Each row was made from one path, in order. Every step used is in the known rows, and no mark comes twice. Write each row's path.
Known rows:
E U B: [  8  -5   4  15   0   2 -10  34 -17  13 -11  -2   3  22  -4  -6   1  -1
 -15]
T C E U: [ -1  -7  -1 -10  12  19  -5 -40  34  23  10  -1  -4   6  -2 -36  13  -9
  -8]
T C: [  9 -11 -11 -21  11  -9  -6 -11   6  -4  -8  -5  -6   8  -3 -34  11 -36
   1]
R B U C: [ -2  -5   8  18  -6  -2  11  25   3   7 -15 -13   4  11   4  16  -5  -6
  21]
U C R B: [-18  10  14  15 -16 -13  14  56 -13  -4  -3   8  -6  -1   0  32  -5 -18
 -14]
X C: [  2   1 -15   1   1 -44   0   9  -6   7  18  13  -7 -11   4   5  15  -9
  11]
E U: [ 17   1  -6  -5  -4 -14   2   2  26  25  -4   6 -13   4  -2 -17  19 -20
  -3]
X C T: [ -5  13 -14  -7  -8 -14   5  21 -12  -2  16  13 -14 -14  11   1  21  -3
 -19]
B U C R: [-10   0  15   4  -7   7   3  30  14   5 -16   5 -21  15   3  46   7   8
  24]
T C E U B: [ -6 -12   7  10  14  30 -16  -1  -9  13   0  -8  10  21  -5 -21  -5   6
 -17]
R B X: [ 25   2  -6 -14  -5 -22  13   7  -3 -17 -13 -16  10 -18  -4 -12 -20  -6
  -7]
B X C: [ 13  -1 -17 -20   7 -34  -6 -11  -3  -7  11   0  -4 -23   0  -6   6   8
  19]
X C R: [-14   6   1  -3  -7 -27   2  21   7   0  16  27 -20  -6   2  37  17  -3
   2]
U B: [ 11  -5   1  19   4 -11  -6  52 -42   1 -16  -8   6  17  -3   8 -10   2
  -8]
U C T: [  0  16  -5  -6  -6   5   1  55 -30   2 -11  -6 -22  -3  10   4  18   4
  -8]
T C R B X: [  7  -1   3 -27  -3   0   4  -7  10 -27 -10  -7   2 -12  -6 -11 -14 -12
 -12]
B R: [ 24  -3  -5  10  -3   1   6  11  20  -2 -18  -4  -9  -1  -6  15  16   3
  27]
U B R C: [ -7  -7  12  12   5  22 -14 -15 -24   2   1   0   5   8  -8   5  -6 -11
  10]
R C B U: [-14  -8   7  14  -4   7  14 -53  18  -9  -5  -1  29  21   7  -6 -26 -20
   6]
B R C: [  0  -3   6   1   3   8  -5 -30  -2   6   4   4  -4  -1  -6   2   5 -22
  18]

Which path is each row?
[ -3   9  -9 -17  -4  13 -10   6 -13  -8  11   5  -7 -13   6 -16  13  17
 -22]
E U B X C T
[ 18   5 -11 -13   0 -15   8 -14  -8 -30 -20 -18  18  -8   0 -22 -23   8
   3]
C B X
[  4   2 -12 -11  -1 -33   2  -7  -2 -12  16   1   7 -27   0  -8  -4  -4
   2]
R B X C
[ -7   1  -8  10  11 -16   6 -12  -4  16  28   3   2 -14   5  14   0  20
   7]
X C E
[  7  -8   9  27   3  40  -7   3  13   6 -12  -7   4  13  -9  10   4  29
  12]
C E U B R
[-13  -6  14  17  11  23 -15  -8 -24  22   9  -2  12  17  -3  -7 -12   6
 -18]
R C E U B
[  5  12 -17 -25  -4  -7   0   4 -10 -13  10   3 -12 -24   8  -8  13  12
 -13]
B X C T
[-12   2   6 -13  -3   0 -14   4   7  -6  10  17 -13  -4  -3  20   8  16
  -1]
E U B X C R
[ -3  -7  14  15 -17  -2  26   1  41  -2 -10   8  10  13   2  33 -15 -16
  -5]
C R B U
[-13   7   9  -1  -7  45 -10  -9 -11   1   5   8  -6   5   1 -10  11  -7
 -23]
E U B R C T
[  7  -6   7 -12  14  27 -19 -30 -17   3  -3 -16  12   1  -7 -20 -22  23
  -4]
R C E U B X
[ 17  -9   4  23   1  18  -4  31  -8  -7 -22  -9   3  12  -9  18   2  15
  18]
U B R
[ -3  13 -12 -18 -11  -8   7  10 -10 -18  14   5  -3 -27   8  -8   4   2
 -26]
R B X C T
[  7   2  -2   4   4   3   5 -15  27  30   8   3  -6   2   0 -10   9   6
  -5]
C E U
[-13   9  -2  20  -2 -14   8  31 -32 -15 -14 -12  12   9   7  -6  -9  -5
   7]
U C B
[ -4   5  -1 -20  -3 -19  -3   3  10 -10  10  17 -18 -15   0  28   9  11
   9]
B X C R
[-14  -7  12  16 -17  -7  21 -10  42  -2   6  14  11   7   4  33  -9 -12
  -1]
X C R B U
[  7   6  -5 -15   2   3  -3  -9  -8 -19 -19 -20   9  -5   0 -30 -13  13
  12]
E U C B X
[  9   7  -8 -11   3  -5   0   3 -24 -27 -23 -24  11  -7   2 -20 -19  16
  16]
U C B X
[ -7  -3   4 -19   1   0  -4   4  17  -8  -6  13 -21   9  -3   6  12 -25
  -5]
T C R
[ -9   0   6  -2   7  13  -3 -45  16  34  22   8  -2   1  -1 -16   4  -9
  -9]
R C E U
[ -9  -7  14  10   4  30 -18 -27  -9   9   4   4   4  13  -9  -5   1 -14
   7]
E U B R C
[ -6   0  -4   4   6  -3   0 -27  27  29  27  11  -4  -6   2 -10  15   8
  -1]
X C E U
[  2  -7   0  20  -9  -3  23 -24  27 -12 -18  -6  26  21   7  -1 -20  -5
   9]
C B U
[ -3  -2  -4   4  17   2  -7 -15 -20   1  19  -9  11 -14   1   7 -15  43
   7]
U B X C E
